Each row comes from the steps of one walk. Every step used is in the known rows, and no mark comes twice. Write the walk behind each row, first mark first.
Known rows
Z, D, J: [-0.29 -0.18  0.26 -0.03 -0.07 -0.21  0.12 -0.06 -0.08 -0.11 -0.08  0.00
  0.11 -0.16 -0.16  0.04  0.00  0.04 -0.05 -0.19  0.19 -0.04 -0.11  0.15
  0.00 -0.02 -0.23]
Q, J: [-0.05  0.04 -0.05  0.03  0.14  0.11  0.02  0.19 -0.16 -0.01  0.09  0.02
 -0.14 -0.03  0.04 -0.12  0.05  0.04 -0.01 -0.07  0.06  0.09  0.04 -0.06
  0.04  0.00 -0.26]
J, D, Z: [-0.10 -0.01 -0.20  0.20  0.17 -0.20  0.19 -0.03 -0.08  0.04 -0.18 -0.13
 -0.01  0.15 -0.21 -0.07  0.03 -0.08  0.16 -0.01 -0.02 -0.04  0.32 -0.28
 -0.20 -0.03  0.21]
Q, J, C: [-0.01 -0.31 -0.20  0.11  0.07  0.08 -0.07  0.01 -0.03  0.00  0.23  0.01
 -0.30  0.30  0.13 -0.12  0.11  0.01  0.05 -0.04 -0.05  0.00  0.11 -0.06
  0.00  0.08 -0.31]
S, C: [ 0.06  0.23 -0.20  0.47 -0.02 -0.06  0.05  0.27 -0.25 -0.13 -0.01  0.13
 -0.05 -0.10  0.12  0.04 -0.17 -0.05 -0.01 -0.01 -0.11 -0.08  0.11  0.31
  0.14 -0.01 -0.09]
Q, J, D: [ 0.00 -0.12 -0.19  0.05  0.14  0.07  0.02  0.03 -0.06  0.05 -0.01 -0.01
  0.07  0.16 -0.05 -0.13  0.11 -0.06  0.10 -0.09  0.06 -0.09  0.23 -0.20
 -0.05  0.05 -0.09]
N, C, Z: [ 0.01  0.40 -0.10  0.08 -0.24 -0.11 -0.16  0.02 -0.11  0.14 -0.14 -0.06
 -0.09 -0.16  0.09  0.04  0.20 -0.06 -0.03  0.12 -0.11 -0.08  0.21  0.09
 -0.10  0.02  0.62]
Y, N, C, Z: [-0.06  0.29 -0.25 -0.02 -0.18 -0.12 -0.07  0.19  0.04  0.06 -0.07 -0.11
  0.00 -0.20 -0.04 -0.08  0.33  0.01 -0.07  0.19 -0.23 -0.10  0.31  0.21
 -0.03  0.01  0.75]
S, C, F: [ 0.10  0.09 -0.30  0.46 -0.04  0.08 -0.06  0.17 -0.19 -0.06  0.02  0.13
  0.19 -0.29  0.05  0.12 -0.21 -0.03 -0.11 -0.09 -0.06  0.20  0.20  0.31
  0.08 -0.08 -0.27]
S, C, Z, D, J: [ 0.04 -0.43 -0.35  0.26 -0.20 -0.14  0.06  0.00 -0.02 -0.05 -0.14  0.01
  0.47 -0.26 -0.15 -0.07  0.03 -0.14 -0.16 -0.01  0.09 -0.09 -0.16  0.28
 -0.02 -0.05  0.16]
N, C, J, Q: [ 0.50  0.35  0.01 -0.30  0.01  0.07 -0.08 -0.22  0.07  0.09  0.07  0.01
  0.12  0.00  0.29  0.16 -0.12  0.05 -0.05  0.01 -0.19  0.15 -0.21  0.08
  0.03  0.05  0.11]
F, C, Z, Q, J: [ 0.08 -0.03 -0.12  0.02 -0.10  0.13 -0.33 -0.06 -0.09  0.19  0.01  0.02
 -0.08 -0.04  0.03 -0.14  0.17 -0.05 -0.09  0.15  0.19 -0.04  0.05 -0.37
 -0.18 -0.05  0.45]
N, C, Z, D, J, Q: [ 0.26 -0.09  0.03 -0.22 -0.32 -0.05 -0.08 -0.30  0.06  0.18  0.09 -0.14
  0.30 -0.09  0.01  0.11  0.16 -0.04 -0.10  0.02 -0.01  0.04 -0.15  0.19
 -0.04 -0.01  0.25]
J, C, S: [-0.13  0.18  0.23  0.03  0.01  0.07 -0.05  0.10 -0.13 -0.26  0.15  0.00
 -0.33  0.36  0.16  0.11  0.14  0.01  0.13 -0.04 -0.05 -0.10 -0.19  0.39
  0.14  0.02 -0.60]
C, J, D: [ 0.04 -0.11 -0.21 -0.16  0.15 -0.11  0.03 -0.22  0.06 -0.04 -0.32  0.08
  0.32  0.03  0.05 -0.03 -0.05 -0.05  0.03 -0.12  0.01 -0.13 -0.04 -0.14
 -0.11  0.01  0.11]
Z, C, F: [-0.14  0.08  0.28  0.03 -0.12  0.22 -0.17 -0.09 -0.07  0.01  0.07  0.04
 -0.18 -0.39 -0.14  0.11 -0.17  0.04 -0.08 -0.18  0.17  0.25 -0.10  0.27
  0.10 -0.04 -0.40]
Y, N: [-0.31  0.21 -0.12  0.04  0.09 -0.06  0.18  0.31 -0.09 -0.16  0.01  0.01
 -0.16 -0.15 -0.04 -0.09  0.13  0.10 -0.02 -0.02 -0.12 -0.05  0.22  0.27
  0.11 -0.05  0.14]
Y, N, C: [-0.10  0.40  0.02  0.10 -0.11 -0.15  0.01  0.25  0.05 -0.07  0.05 -0.03
 -0.19 -0.09 -0.04  0.02  0.11  0.12  0.00  0.09 -0.21 -0.04  0.42  0.28
  0.07  0.04  0.41]
Q, J, C, N, Y: [-0.16 -0.64  0.16 -0.11  0.03  0.07  0.08  0.14  0.18  0.06  0.24 -0.02
 -0.32  0.30  0.20 -0.05  0.00  0.05  0.00  0.02 -0.18  0.01 -0.08 -0.04
  0.13  0.06 -0.41]
N, C, Z, Q, J: [ 0.20  0.60 -0.08 -0.27 -0.22  0.19 -0.34 -0.05 -0.09  0.25  0.06  0.09
  0.03 -0.11  0.09 -0.01  0.26  0.01 -0.05  0.21  0.05  0.00  0.08 -0.33
 -0.09  0.06  0.60]
Q, J, D, Z, C: [ 0.12 -0.32  0.02  0.06  0.12  0.17  0.04 -0.07  0.21  0.21  0.07 -0.20
 -0.09  0.08 -0.42 -0.19 -0.03 -0.10  0.13 -0.03  0.22  0.12 -0.01 -0.32
 -0.11  0.06 -0.13]
F, C, J, D: [ 0.10 -0.53 -0.13  0.13  0.09 -0.31 -0.11 -0.24  0.19 -0.07 -0.34 -0.05
  0.20  0.17 -0.02 -0.05 -0.14 -0.08  0.01 -0.07  0.03 -0.19  0.10 -0.17
 -0.23  0.00  0.31]
S, C, N, Y: [-0.10 -0.09  0.13  0.33 -0.06 -0.04  0.19  0.41  0.00 -0.10  0.00  0.08
 -0.07 -0.10  0.17  0.11 -0.28 -0.01 -0.09  0.06 -0.23 -0.07 -0.09  0.31
  0.27 -0.03 -0.15]
N, Y: [-0.29  0.03  0.24  0.32  0.09 -0.10  0.06  0.25 -0.16 -0.02 -0.07  0.03
 -0.26 -0.13  0.17  0.03  0.07  0.07  0.04 -0.05 -0.08 -0.11 -0.16  0.19
  0.03 -0.12 -0.34]
J, D, Z, Q: [-0.08  0.44 -0.05 -0.01  0.08 -0.07  0.04 -0.17 -0.14  0.13 -0.11  0.06
  0.00  0.11 -0.13  0.00  0.03 -0.01  0.18  0.06  0.08 -0.08  0.27 -0.52
 -0.16 -0.02  0.39]
F, C: [-0.20 -0.09  0.13  0.45 -0.02 -0.24 -0.06  0.06 -0.16 -0.08 -0.07 -0.07
 -0.39  0.04  0.02  0.02 -0.08  0.00  0.02 -0.04  0.01 -0.11  0.25  0.10
 -0.06 -0.05  0.23]
Q, J, D, Z: [ 0.08 -0.26 -0.25  0.12  0.26 -0.01  0.16  0.05  0.05  0.16 -0.04 -0.18
  0.07  0.17 -0.26 -0.18  0.06 -0.08  0.12  0.01  0.07  0.09  0.27 -0.44
 -0.22  0.00 -0.01]
D, J: [-0.29  0.04  0.16 -0.13  0.01 -0.11  0.16 -0.02 -0.20 -0.17 -0.04  0.06
  0.10 -0.20  0.12  0.07  0.04  0.07 -0.05 -0.10  0.07 -0.03  0.05 -0.09
 -0.03 -0.06 -0.29]

Write each row's walk
[-0.13  0.44  0.64 -0.06 -0.03  0.27 -0.06  0.18 -0.06 -0.20  0.12 -0.05
 -0.34 -0.12 -0.11  0.11 -0.05  0.02  0.06 -0.09  0.23  0.02 -0.51  0.52
  0.27  0.00 -0.66]
Z, C, S
[-0.05  0.17 -0.09  0.09 -0.13 -0.01  0.19  0.26 -0.11 -0.19  0.04  0.13
 -0.02 -0.08  0.09  0.13 -0.34 -0.04 -0.09  0.02 -0.17 -0.03  0.20  0.22
  0.31  0.07  0.16]
S, C, N
[-0.25 -0.23  0.03 -0.08 -0.04 -0.13  0.08 -0.25 -0.09 -0.16  0.08  0.07
 -0.02  0.15  0.25  0.03  0.08  0.05  0.04 -0.05 -0.04 -0.12  0.10 -0.12
 -0.07  0.02 -0.35]
D, J, C
[-0.35 -0.49  0.51  0.28 -0.09 -0.25  0.07  0.23  0.05 -0.04 -0.07 -0.10
 -0.36  0.04  0.07  0.12 -0.16  0.04 -0.03  0.01 -0.10 -0.09  0.07  0.10
  0.06 -0.07  0.13]
F, C, N, Y
[ 0.06 -0.63 -0.41  0.10 -0.10  0.00 -0.21 -0.07  0.07  0.18  0.08 -0.11
 -0.15  0.28 -0.16 -0.25  0.32 -0.12 -0.03 -0.05  0.06 -0.05 -0.06  0.13
 -0.07  0.07  0.12]
Q, J, C, Z, D
[ 0.07  0.23 -0.35 -0.28 -0.04  0.25 -0.23 -0.19 -0.09  0.23 -0.08  0.11
  0.27  0.06  0.04 -0.17  0.30 -0.08  0.01  0.09  0.15 -0.17  0.11 -0.50
 -0.10  0.02  0.39]
C, Z, Q, J, D
[ 0.40 -0.32 -0.59  0.27  0.23 -0.16  0.20 -0.08  0.22 -0.01 -0.29 -0.01
  0.51  0.04 -0.14 -0.11 -0.26 -0.16  0.04  0.05 -0.08  0.03  0.00 -0.26
 -0.20 -0.02  0.12]
S, C, J, D, Z
[ 0.27 -0.02 -0.39  0.19  0.11 -0.01  0.05  0.07  0.01 -0.16 -0.17  0.17
  0.29 -0.17  0.13 -0.02 -0.27 -0.05 -0.10 -0.02 -0.07  0.01 -0.18  0.16
  0.06 -0.01 -0.11]
S, C, J
[-0.06  0.52  0.34 -0.07 -0.07  0.00  0.01  0.40  0.06 -0.23  0.08 -0.10
 -0.10 -0.02 -0.07  0.10  0.24  0.13  0.06  0.11 -0.13 -0.01  0.00  0.58
  0.15 -0.01 -0.06]
Y, N, C, S
[ 0.02  0.29 -0.06 -0.22  0.05  0.19 -0.15 -0.12 -0.11  0.09  0.05  0.21
  0.12  0.12  0.05 -0.05  0.07  0.02  0.10 -0.02  0.15 -0.15  0.16 -0.40
 -0.02  0.05  0.09]
Z, Q, J, D
[ 0.05  0.02 -0.13 -0.21 -0.03  0.34 -0.33 -0.28 -0.12  0.12  0.30  0.23
 -0.05  0.11  0.13  0.02  0.06  0.09 -0.03 -0.03  0.08  0.22  0.10 -0.29
 -0.04  0.03 -0.36]
Z, Q, J, C, F
[-0.35 -0.38  0.28 -0.02 -0.07 -0.10  0.10  0.08  0.06 -0.05  0.10  0.03
 -0.41  0.26  0.26  0.08 -0.06  0.06  0.03 -0.01 -0.25 -0.13 -0.03  0.12
  0.15  0.03 -0.16]
J, C, N, Y
[-0.33  0.16  0.49 -0.34 -0.21  0.15  0.09  0.03  0.01 -0.08  0.07  0.02
 -0.36 -0.17 -0.10  0.11 -0.30  0.03 -0.06 -0.09  0.08  0.04 -0.08  0.19
  0.33  0.11  0.04]
Z, C, N
[-0.36 -0.07  0.73 -0.11 -0.14  0.11  0.10  0.16  0.13  0.02  0.03 -0.01
 -0.38 -0.21 -0.01  0.13 -0.23  0.06 -0.04 -0.04  0.01 -0.01 -0.36  0.26
  0.29  0.01 -0.28]
Z, C, N, Y
[ 0.00 -0.36  0.19 -0.30  0.00  0.19  0.19 -0.06  0.28  0.19  0.09 -0.21
 -0.08  0.10 -0.44 -0.10 -0.22 -0.08  0.05  0.00  0.16  0.18  0.05 -0.38
  0.02  0.13  0.00]
Q, J, D, Z, C, N
[-0.13  0.07  0.48  0.30  0.02 -0.07 -0.09  0.24 -0.12 -0.26  0.00 -0.16
 -0.31  0.11 -0.03  0.12  0.00  0.00  0.06 -0.03  0.09 -0.07 -0.13  0.36
  0.04 -0.08 -0.24]
F, C, S
[ 0.03 -0.34 -0.01  0.13  0.08 -0.22 -0.07 -0.10  0.06 -0.12 -0.24 -0.05
 -0.03 -0.04  0.01 -0.01 -0.17  0.01 -0.07 -0.04  0.05 -0.03 -0.04 -0.04
 -0.14 -0.05  0.14]
F, C, J
[ 0.04 -0.10  0.14 -0.05  0.15  0.25 -0.07  0.13  0.00 -0.17  0.30 -0.05
 -0.25  0.42  0.10 -0.04  0.20  0.00  0.08 -0.03  0.02  0.04 -0.25  0.20
  0.10  0.05 -0.78]
Q, J, C, S
[ 0.57  0.07 -0.44  0.05  0.15  0.19  0.10 -0.04  0.00 -0.04  0.06  0.13
  0.36 -0.07  0.30  0.04 -0.29 -0.05 -0.09 -0.03 -0.18  0.13 -0.35  0.18
  0.18 -0.02 -0.33]
S, C, J, Q
[ 0.03 -0.12  0.23 -0.17 -0.01  0.01  0.14 -0.18 -0.10 -0.04  0.17 -0.02
  0.14 -0.02  0.00  0.08 -0.03  0.06 -0.05 -0.18  0.07  0.07 -0.28  0.22
  0.12 -0.04 -0.35]
Z, D, J, Q
[-0.03  0.14  0.43 -0.02  0.08  0.14  0.10  0.01  0.13 -0.04 -0.01 -0.23
 -0.11  0.10 -0.38  0.02 -0.01 -0.10  0.20 -0.01  0.23  0.03 -0.33  0.14
  0.01  0.00 -0.41]
J, D, Z, C, S
[ 0.03  0.13  0.12 -0.29  0.06  0.14  0.20 -0.16 -0.23 -0.07  0.18  0.03
  0.14 -0.07  0.30  0.12 -0.01  0.07 -0.06 -0.08 -0.02  0.07 -0.13 -0.06
  0.09 -0.06 -0.44]
D, J, Q
[ 0.30  0.18 -0.13 -0.31  0.19  0.18  0.08 -0.18 -0.06  0.01  0.02  0.08
  0.17 -0.07  0.27  0.05 -0.11  0.03 -0.07 -0.10 -0.08  0.16 -0.38  0.05
  0.10 -0.04 -0.26]
C, J, Q
[ 0.02  0.37 -0.03 -0.06  0.17  0.20  0.04  0.07 -0.16  0.16  0.16  0.06
 -0.11 -0.04 -0.14 -0.10  0.07  0.06  0.06  0.10  0.17  0.21  0.02 -0.57
 -0.09 -0.03 -0.02]
D, Z, Q, J
[-0.02  0.38 -0.21 -0.25 -0.03  0.29 -0.19 -0.02 -0.19  0.19  0.05  0.15
  0.06 -0.16  0.11 -0.12  0.29 -0.01 -0.07  0.09  0.15  0.00 -0.06 -0.33
  0.00 -0.02  0.28]
C, Z, Q, J
[ 0.29  0.33 -0.07 -0.29 -0.02 -0.17 -0.14 -0.41  0.26  0.22 -0.22  0.06
  0.35  0.07 -0.11  0.09 -0.08  0.01  0.13  0.16  0.04  0.01  0.08 -0.62
 -0.31  0.06  0.64]
N, C, J, D, Z, Q
[ 0.14  0.19  0.16 -0.17  0.16  0.33 -0.07  0.00  0.00  0.02  0.35 -0.02
 -0.22  0.37 -0.06 -0.04  0.19  0.05  0.15  0.14  0.15  0.17 -0.28 -0.31
 -0.04  0.01 -0.58]
D, Z, Q, J, C, S
[ 0.43  0.22 -0.16 -0.40  0.08  0.08  0.03 -0.03  0.23  0.01  0.12 -0.01
  0.20 -0.08  0.16  0.02  0.00  0.13 -0.09  0.08 -0.29  0.14 -0.09  0.20
  0.09  0.03  0.18]
Y, N, C, J, Q
[ 0.23 -0.17 -0.35 -0.11  0.12 -0.29  0.15 -0.09  0.46  0.07 -0.22 -0.19
  0.43  0.05 -0.31 -0.11  0.06  0.01  0.04  0.14 -0.16  0.06  0.31 -0.23
 -0.29  0.03  0.59]
Y, N, C, J, D, Z
[ 0.24  0.02 -0.07 -0.13 -0.04 -0.23 -0.15 -0.27  0.25  0.00 -0.29  0.04
  0.33  0.08  0.04  0.08 -0.07 -0.02  0.05  0.01 -0.09 -0.12  0.12 -0.06
 -0.17  0.09  0.43]
N, C, J, D
[-0.12 -0.32 -0.10 -0.15 -0.29 -0.27  0.02 -0.02  0.21  0.01 -0.11 -0.17
  0.36 -0.26 -0.28 -0.09  0.30  0.03 -0.14  0.10 -0.02 -0.07  0.10  0.28
 -0.09 -0.01  0.61]
Y, N, C, Z, D, J
[-0.38 -0.02  0.44 -0.01  0.00 -0.05  0.21  0.28 -0.06 -0.06 -0.05  0.03
 -0.25 -0.10  0.15  0.13 -0.08  0.07 -0.06 -0.02 -0.13 -0.02 -0.05  0.15
  0.21 -0.04 -0.07]
C, N, Y
[-0.19 -0.67  0.05 -0.03 -0.15 -0.14 -0.09 -0.39  0.03 -0.07  0.07  0.04
  0.23  0.01 -0.13  0.09 -0.01  0.04 -0.09 -0.22  0.12  0.15  0.04  0.16
 -0.09 -0.01 -0.44]
Z, D, J, C, F
[-0.15 -0.20 -0.14  0.38 -0.10 -0.20 -0.17  0.04 -0.17  0.04 -0.19 -0.14
 -0.22 -0.05  0.02 -0.08  0.11 -0.11 -0.07  0.07  0.02 -0.14  0.18  0.02
 -0.14 -0.08  0.48]
F, C, Z
[ 0.43  0.17 -0.46  0.09  0.14 -0.04  0.05 -0.23  0.14  0.09 -0.21  0.17
  0.56  0.04 -0.08 -0.03 -0.24 -0.10  0.06  0.12  0.04 -0.01 -0.06 -0.50
 -0.18 -0.01  0.28]
S, C, J, D, Z, Q
